Each row was made from one small tree. The marks that hang from a mark follow it in brackets, in the order of their numbers. Every link used is in the known rows. Write each row's tree.
Known rows:
Z_938(Z_359): [-0.03  1.40 -0.13 -0.28  0.17  0.21  0.59 -0.23  0.35  0.59 -0.51  0.32
  0.70 -0.40 -1.38  1.71  1.12  0.06  0.58]
Z_359(Z_291(Z_900)): [ 0.57  0.17 -0.57 -2.02  0.83 -0.82 -1.21  0.65 -0.04  0.00  0.03 -0.32
  1.16  0.47  1.15  0.79  0.32 -1.48  0.18]
Z_291(Z_300(Z_705) Z_900(Z_938)): [ 1.03 -1.34  1.59 -6.04  1.00 -1.15 -1.39  0.83  0.43  1.40 -1.18 -0.31
  1.28  1.00  0.47  1.56 -1.07 -1.70 -0.76]
Z_938(Z_359(Z_291 Z_300)): [ 0.48  0.26 -1.97  0.23  1.01 -0.05 -1.73  0.95  0.61  0.14  0.00  0.37
  1.33  1.95 -0.84  1.69  0.94 -2.16  1.28]
Z_900(Z_300 Z_359): [-0.86 -0.02  0.72 -1.74  0.87  1.32 -1.46  1.28  1.29 -0.54  0.56 -0.60
  0.94  0.49 -0.09  2.27 -0.70  0.13  0.93]
Z_938(Z_359 Z_477(Z_291)): [-0.28  1.95 -0.70  0.39 -0.94  0.43  0.84 -1.94  1.88  1.13 -0.84  0.05
  1.01 -1.62 -2.50  0.36  0.18  0.27  0.22]
Z_291(Z_300(Z_705)): [ 1.13 -1.38  1.01 -3.73  0.80 -0.41  0.22 -0.65  1.36  0.05 -0.53  0.00
  0.74  1.50 -0.70  1.76  0.47 -0.66  0.41]
Z_477(Z_291(Z_300(Z_705) Z_900(Z_359))): [ 0.89 -0.74  1.79 -5.64  0.93  0.57 -1.04 -1.43  1.73  0.75 -0.12 -1.52
  1.45  0.41 -0.26  2.05 -0.93 -0.14 -0.47]
Z_477(Z_291(Z_300 Z_900(Z_359))): [ 0.48 -0.43  2.08 -4.29  0.29  1.01 -1.24 -0.47  1.33 -0.04 -0.18 -1.91
  1.31  0.34  0.16  2.16 -0.70  0.45 -0.31]
Z_291(Z_300 Z_900): [ 0.83 -0.37  1.53 -3.67  0.35  0.27 -0.53  0.21 -0.07 -0.04 -1.35 -1.17
  0.81  1.01  1.04  1.81  0.41 -0.43 -0.07]
Z_938(Z_359(Z_300(Z_705)) Z_477): [-0.03  1.09 -1.81 -0.79  0.22  0.03 -0.40 -0.77  1.34  1.33 -1.00  0.17
  1.10  0.41 -1.15  1.36  0.27 -2.55  0.22]
Z_359(Z_291(Z_300)): [ 1.04 -1.15  0.54 -2.07  0.73 -0.58 -0.92  0.58  1.14 -0.92 -0.18 -0.17
  1.50  2.29 -0.44  1.42  0.61 -1.27  1.03]
Z_477(Z_291): [ 0.53 -0.43  0.00 -1.07  0.51  0.37  0.25 -1.10  1.42  0.06  0.21 -0.04
  0.16 -0.57 -1.21  0.32  0.25  0.94  0.61]
Z_359(Z_291(Z_900) Z_300(Z_705)): [ 1.23 -0.84 -1.73 -3.06  1.82 -0.63 -2.38  0.44  0.38  0.54  0.10 -0.21
  1.25  2.02  1.40  1.03  0.07 -3.04  0.26]
Z_705(Z_291(Z_300 Z_900(Z_938))): [ 1.26 -0.30  1.13 -5.18  0.89 -0.59 -1.52  2.46 -0.09  0.56 -1.22 -1.06
  0.65  1.02  0.00  1.04 -1.05  0.00 -0.38]
Z_359(Z_300(Z_705(Z_291))): [ 1.39 -0.77 -1.97 -2.77  2.03  0.08 -0.85  0.63  0.72  0.12  0.21 -0.30
 -0.29  1.56 -0.83  0.59  0.08 -0.67  0.62]
Z_705(Z_291(Z_900(Z_938))): [ 0.75  0.46 -0.28 -3.87  1.11 -0.87 -1.45  2.42 -0.40  0.86 -0.57 -0.44
  0.19 -0.44 -0.14  0.34 -1.01  0.12 -0.53]
Z_938(Z_359 Z_477): [-0.62  2.24 -0.62  0.25 -0.80 -0.08  0.60 -0.53  0.99  0.80 -1.12  0.15
  1.07 -1.04 -1.29  1.19  0.47 -0.80  0.18]
Z_900(Z_938): [ 0.09 -1.07  0.21 -1.85  0.95 -0.95 -1.04  1.75  0.63  0.45 -0.32  0.45
  0.72 -0.24 -0.62  0.75 -0.59 -0.60  0.15]
Z_300(Z_705(Z_291(Z_900(Z_359 Z_938)))): [ 0.46  0.41  0.12 -5.86  1.62 -1.05 -1.89  2.00  0.67  1.19  0.10 -1.08
  1.13 -0.68 -0.10  1.39 -1.74 -0.79 -0.95]

Which tree is each row?
[-0.05 -0.28  0.54 -4.78  1.14 -0.30 -1.93  1.60  0.24  1.72 -0.62  0.25
  0.82  0.08  0.37  1.19 -1.78 -1.18 -0.39]  Z_291(Z_900(Z_300(Z_705) Z_938))
[-0.55  0.68  0.01 -4.26  0.19 -0.61 -1.81  1.16  0.73  1.96 -1.12  0.06
  1.23 -0.52  0.38  0.50 -2.37 -1.96 -0.91]  Z_291(Z_900(Z_300(Z_705) Z_938(Z_477)))
[ 0.79 -1.44 -1.26 -2.58  1.75 -1.11 -3.58  3.00 -0.21  0.51 -0.24 -0.33
  1.60  1.70  1.18  0.80 -0.92 -3.23  0.32]  Z_359(Z_291(Z_900(Z_938)) Z_300)
[ 0.68  1.91 -0.54 -4.52  1.00 -1.24 -0.72  1.11 -0.11  2.40 -0.96  0.05
  0.67 -1.00 -1.30  0.91 -0.65 -0.42 -0.87]  Z_300(Z_705(Z_291(Z_900(Z_938(Z_359)))))
[-0.39  1.39 -0.49 -0.43 -0.74 -0.61 -0.23 -0.22  1.66  1.84 -0.89  0.59
  1.31 -1.83 -2.68  0.13 -1.09 -0.29 -0.11]  Z_900(Z_938(Z_359 Z_477(Z_291)))
[ 0.97  0.36 -0.51 -5.24  1.44 -1.41 -1.19  1.50  0.12  1.63 -0.66 -0.16
  0.32 -0.39 -0.29  0.32 -1.23 -0.53 -0.86]  Z_300(Z_705(Z_291(Z_900(Z_938))))
[ 1.11 -1.49 -1.48 -4.09  2.24 -1.65 -3.44  2.20  0.36  1.19 -0.06 -0.04
  1.57  1.73  0.98  0.82 -1.11 -3.77  0.03]  Z_359(Z_291(Z_900(Z_938)) Z_300(Z_705))
[ 0.86 -0.03 -2.13 -1.15  1.48 -0.56 -1.41  0.05  1.16  0.80  0.26  0.64
  1.40  2.11 -1.05  1.72  0.82 -2.72  0.95]  Z_938(Z_359(Z_291 Z_300(Z_705)))
[ 0.71 -0.61 -1.84 -1.85  1.87 -1.47 -2.26  1.75  1.11  1.50  0.09  1.00
  1.78  1.72 -1.44  1.48 -0.39 -3.28  0.69]  Z_900(Z_938(Z_359(Z_291 Z_300(Z_705))))
[-0.13 -0.29 -0.30 -1.29 -0.25 -0.75 -0.65  0.13  1.99  0.96 -0.49  0.26
  1.00 -1.39 -1.59 -0.51 -1.58 -0.35 -0.12]  Z_900(Z_938(Z_477(Z_291)))
[-0.73 -0.20 -0.57 -2.95  0.61 -0.17 -3.38  2.73  0.73  0.69 -0.88 -1.75
  1.93  0.28  1.50  1.61 -1.95 -3.02 -0.61]  Z_291(Z_900(Z_359(Z_300) Z_938(Z_477)))
[ 1.42 -0.80  0.64 -4.80  1.05 -1.17 -1.31 -0.34  0.73  0.42 -0.43 -0.43
  1.67  1.99  0.83  1.54  0.20 -2.15  0.09]  Z_359(Z_291(Z_300(Z_705) Z_900))
[ 0.49 -0.57 -1.06 -2.33  1.54 -0.56 -1.56  1.41  0.61  1.86 -0.58  0.75
  0.97  0.93 -1.47  1.74 -0.42 -2.27  0.30]  Z_900(Z_938(Z_359(Z_300(Z_705))))
[-0.05 -0.38 -0.39 -2.71  1.23  1.03 -2.48  1.59  0.35 -0.30 -0.06 -1.69
  1.08  0.85  1.94  2.33 -0.31 -1.73  0.14]  Z_291(Z_900(Z_359(Z_300)))
[ 0.96  1.35  1.02 -4.45  0.40 -0.41 -1.31  2.13 -0.28  1.37 -1.56 -0.73
  1.00  0.62 -1.20  1.70 -0.51  0.05 -0.58]  Z_705(Z_291(Z_300 Z_900(Z_938(Z_359))))
[-0.21  0.43  0.73 -4.52  0.94  1.19 -1.48 -0.82  1.57  1.08  0.41 -0.90
  1.02 -0.43 -0.19  1.67 -1.69  0.32 -0.07]  Z_477(Z_291(Z_900(Z_300(Z_705) Z_359)))
[ 1.45 -1.52  1.09 -3.82  0.66  0.15  0.40 -2.11  1.93  0.42 -0.19 -0.01
  0.59  0.81 -1.71  1.00 -0.01  0.38  0.19]  Z_477(Z_291(Z_300(Z_705)))
[ 0.70 -1.18 -1.15 -4.08  2.52 -0.44 -2.83  2.80  1.37  0.52  0.75 -0.64
  0.84  1.15 -0.97  1.48 -1.70 -1.41  0.15]  Z_900(Z_359(Z_300(Z_705(Z_291))) Z_938)
[-0.68 -0.02 -0.08 -1.52  1.21  0.45 -2.38  1.78  1.44 -0.79  1.04 -0.45
  1.76  1.32 -0.13  2.14 -0.88 -1.06  1.23]  Z_900(Z_300 Z_359(Z_291))
[ 1.13  0.83  0.51 -4.10  0.60 -0.89 -0.82 -0.69  0.48  1.23 -0.77 -0.07
  2.03  1.55 -0.23  2.26  0.84 -2.02 -0.08]  Z_938(Z_359(Z_291(Z_300(Z_705) Z_900)))
[ 0.13  0.51  0.26 -4.01  1.00  0.56 -0.81  0.00  0.14  1.06 -0.35 -0.31
  0.51  0.22  0.64  1.39 -0.65 -0.66 -0.15]  Z_291(Z_900(Z_300(Z_705)))
[-0.03 -0.13  0.10 -3.11  1.16 -0.75 -3.05  2.86  0.00  0.73 -0.23  0.11
  1.71  1.00  0.66  0.88 -1.62 -1.61  0.36]  Z_359(Z_291(Z_900(Z_300 Z_938)))
